Every row comes from one small tree of marks. The marks that hang from a mark follow it in brackets, in alphabetical order. Every link used is in the known rows. Which tree was each row made from?
Known rows:
J(A(S) X): [-2.09, 0.33, -2.49, -1.14, 2.12, -2.27, -0.71, -0.27, -4.68, 1.53, -2.17, 5.74, 4.34, -0.22, -0.87, -1.06, -1.44, 2.55, 2.16]
L(D): [1.45, 0.71, -4.52, 1.02, -0.65, 2.32, -1.03, -1.17, -0.76, 0.06, 1.17, -0.07, -0.51, 1.87, 0.59, 1.56, -2.08, 0.93, -2.19]
W(Q): [-0.04, 1.37, -2.93, 0.28, 0.20, 0.63, -1.60, 0.69, -0.31, 1.16, 2.40, 1.75, -1.32, 2.80, -0.31, 0.73, 0.77, 1.37, -0.51]
E(D W(Q(X(J(A(S)))))): [-1.27, 1.19, -2.26, -0.68, -2.64, -1.10, -4.51, 0.74, 0.40, 5.66, 1.69, 4.84, -2.16, -0.70, -2.14, 1.18, 0.45, 2.94, 1.35]
E(D(L) W(Q(X(J)))): [0.53, 1.45, -3.49, -0.19, -2.72, 0.86, -5.35, 1.26, 2.95, 5.32, 2.34, 1.90, -4.03, -0.45, -1.36, 2.05, -0.55, 1.68, 0.39]
E(D(L) W(Q(X))): [0.63, 1.47, -3.47, 0.15, -2.71, 1.33, -4.86, 1.09, 3.33, 4.58, 2.54, 1.10, -5.06, -0.02, -1.09, 2.74, -1.34, 1.46, 0.10]
A(J(X) S): [-1.82, 0.38, -3.26, -1.27, 2.01, -3.09, -0.19, -0.32, -3.73, 2.60, -2.15, 6.29, 4.39, -0.12, -0.67, -0.28, -0.49, 1.75, 2.53]
X(J(A(S)) Q(W(E(D)))): [-2.60, -2.18, -2.08, 3.70, -0.61, -0.88, -3.14, 0.94, -2.02, 4.07, 0.82, 5.05, 2.04, -2.08, -0.08, -1.17, -0.10, 2.90, 3.38]
A(J(X(Q(W))) S): [-2.86, 0.18, -3.76, 1.37, 2.57, -2.95, -0.68, 0.01, -2.89, 2.01, -1.45, 6.13, 4.46, -1.15, 0.58, -0.13, 0.10, 1.79, 3.48]
Q(W(E(D(L))) X(J)): [-1.48, -1.21, -3.18, 3.03, -2.83, 1.60, -3.80, 1.75, 0.90, 2.15, 2.27, 2.93, -0.20, 0.16, 1.09, 0.49, 0.66, 1.26, 0.80]
W(E(D(L)) Q(X(J(A)))): [0.11, 0.89, -2.73, -0.88, -2.39, 0.19, -4.30, 1.89, 0.96, 5.20, 2.68, 3.06, -1.76, 0.10, -1.37, 1.17, 0.46, 2.50, 1.45]
E(D W(Q)): [0.34, 0.02, -3.08, 1.52, -2.49, 1.01, -4.05, 1.27, 2.50, 5.27, 2.03, 1.65, -5.85, 0.76, -2.03, 1.03, -1.30, 1.95, -0.32]
E(D W(Q(X(J)))): [-0.45, 1.19, -3.35, 0.42, -2.66, 0.36, -4.61, 1.51, 2.31, 5.08, 2.35, 2.77, -3.70, 0.56, -1.54, 0.80, 1.12, 2.00, 0.35]
J(A): [-0.59, -0.20, -2.04, 0.12, 0.52, 0.04, -1.04, -0.01, -3.04, 0.71, -0.03, 2.90, 1.83, 1.52, -0.57, -0.33, -1.45, 1.58, 0.54]
X(J(A(S)) Q(W)): [-3.04, -0.76, -2.25, 2.97, 1.08, -1.31, -2.38, 0.13, -3.27, 1.60, 0.55, 5.26, 4.47, -1.46, 0.83, -1.00, 0.89, 2.37, 3.01]
X(J(A(S)) Q(W(E))): [-2.84, -1.46, -2.11, 3.19, 0.21, -1.32, -2.65, 0.74, -2.40, 3.15, 0.77, 5.43, 3.10, -1.57, 0.22, -1.41, 0.52, 2.64, 3.15]
X(Q): [-0.49, 0.05, -3.71, 2.68, 1.41, 1.39, -0.96, 0.63, -0.07, 0.28, 1.36, 0.13, 0.64, 1.77, 1.39, -0.60, 0.38, 0.47, 1.23]
Q(X): [-0.97, 1.41, -3.30, -0.08, -0.17, 1.10, -0.87, 0.38, -0.82, -1.11, 1.60, 1.65, 1.96, 3.05, 1.48, 0.37, 1.85, 0.25, 0.15]
W(E(D(L))): [1.52, -2.43, -2.82, 1.72, -2.55, 2.50, -2.54, 1.42, 1.33, 4.41, 1.18, 0.02, -3.87, 0.92, -0.96, 0.39, -3.56, 1.10, 0.12]
A(J(X(Q(W(E)))) S): [-2.71, -0.38, -3.63, 1.55, 1.90, -2.96, -0.90, 0.45, -2.20, 3.26, -1.29, 6.29, 3.41, -1.22, 0.08, -0.44, -0.21, 2.00, 3.62]
W(E Q(X(J(A)))): [-1.00, 1.81, -2.62, -1.20, -1.09, -0.87, -2.95, 1.78, -0.15, 3.58, 2.67, 4.38, 0.17, 1.72, -1.08, -0.22, 2.78, 2.34, 1.08]

Write each row's tree:
[-1.83, 0.04, -2.29, 0.46, 1.51, -1.53, -1.80, -0.02, -3.51, 2.46, 0.02, 4.55, 4.84, -0.82, 0.02, -1.50, 0.99, 2.23, 3.22]  X(J(A(S)) Q)
[-1.22, 0.87, -4.93, 0.99, 3.30, -1.65, -0.86, 1.05, -1.15, 1.80, -1.39, 3.38, 3.37, 0.51, 0.38, -1.15, 0.65, 0.91, 2.62]  A(J(X(Q)))
[-0.93, 2.58, -3.38, -0.56, -1.06, -0.46, -3.63, 1.13, 1.58, 3.31, 2.29, 3.55, -1.62, 1.54, -0.96, 0.30, 2.33, 1.53, -0.09]  E(W(Q(X(J))))
[-2.08, 1.38, -2.12, -1.86, -0.11, -1.22, -1.56, -0.13, -3.61, 0.62, 0.53, 5.15, 5.30, 0.96, 0.35, -0.39, 2.33, 1.67, 1.70]  Q(X(J(A(S))))
[-2.50, 0.71, -3.12, 0.15, 3.20, -2.29, -0.90, -0.04, -3.83, 1.47, -1.74, 4.95, 4.77, -0.99, 0.01, -1.26, -0.62, 2.46, 3.53]  J(A(S) X(Q))
[-3.06, -1.17, -2.97, 2.84, 1.39, -1.68, -2.04, 0.78, -2.53, 2.94, -1.09, 5.29, 2.28, -2.12, -0.12, -0.92, -1.61, 3.02, 3.70]  J(A(S) X(Q(W(E(D)))))
[-2.46, -1.10, -3.62, 2.05, 1.11, -2.53, -1.40, 0.66, -1.82, 4.16, -1.26, 5.87, 2.35, -1.76, -0.18, -0.20, -0.83, 2.25, 3.81]  A(J(X(Q(W(E(D))))) S)
[0.64, 0.80, -3.12, 0.02, -2.61, 1.46, -3.53, 1.81, 2.38, 4.08, 3.37, 1.14, -3.93, 1.25, -0.59, 2.05, -0.13, 1.68, 0.58]  W(E(D(L)) Q(X))
[-1.82, 2.82, -2.21, -2.19, 0.03, -1.62, -2.22, 0.22, -2.44, 1.49, 2.10, 5.29, 2.92, 1.29, -0.27, 0.80, 3.12, 2.34, 1.36]  W(Q(X(J(A(S)))))
[-1.32, -0.46, -1.53, -1.15, 0.17, -1.47, -1.59, -0.32, -4.57, 2.56, -0.50, 5.52, 4.33, 0.13, -1.08, -1.26, -0.02, 2.33, 1.51]  X(J(A(S)))
[-1.26, 2.67, -2.93, -1.04, -0.84, -1.17, -3.81, 0.97, 0.61, 3.49, 1.89, 4.46, -0.76, 0.91, -1.39, 0.30, 1.92, 2.07, 0.42]  E(W(Q(X(J(A)))))
[-0.90, -0.74, -4.88, 2.91, 1.49, -0.73, -2.43, 1.69, 0.49, 3.56, -0.87, 3.03, 0.77, -1.14, 0.22, -0.10, -1.38, 1.26, 2.89]  A(J(X(Q(W(E(D(L)))))))
[-1.03, 2.81, -3.32, -1.07, 0.00, -0.19, -2.36, 0.96, -0.51, 0.90, 2.76, 3.18, 1.38, 2.54, 0.33, 0.45, 3.78, 1.39, 0.37]  W(Q(X(J)))
[-2.17, -0.41, -3.08, 3.31, -1.79, 1.41, -1.91, 1.37, 0.56, -0.23, 2.54, 2.80, -0.22, 2.08, 1.72, 0.48, 1.27, 0.79, 0.09]  Q(W(E) X)
[-1.36, 2.92, -2.81, -1.55, 0.25, -0.89, -2.50, 0.80, -1.47, 1.12, 2.30, 4.10, 2.25, 1.90, -0.11, 0.41, 3.34, 1.95, 0.85]  W(Q(X(J(A))))
[-0.50, 1.76, -3.06, -0.30, -1.29, 0.38, -2.16, 1.73, 1.27, 2.48, 3.35, 2.50, -1.98, 2.84, -0.29, 0.67, 2.20, 1.54, 0.20]  W(E Q(X))
[-1.26, 0.11, -3.02, 1.28, 1.77, -0.61, -2.16, 0.72, -2.31, 1.99, 0.27, 3.08, 4.00, 0.00, 0.21, -1.98, 1.31, 1.73, 2.60]  X(J(A) Q)
[-1.85, -1.08, -2.59, 2.40, -2.53, 0.68, -3.98, 1.53, -0.31, 2.38, 1.72, 4.09, 0.93, -0.63, 0.54, 0.49, 0.13, 1.91, 1.46]  Q(W(E(D(L))) X(J(A)))
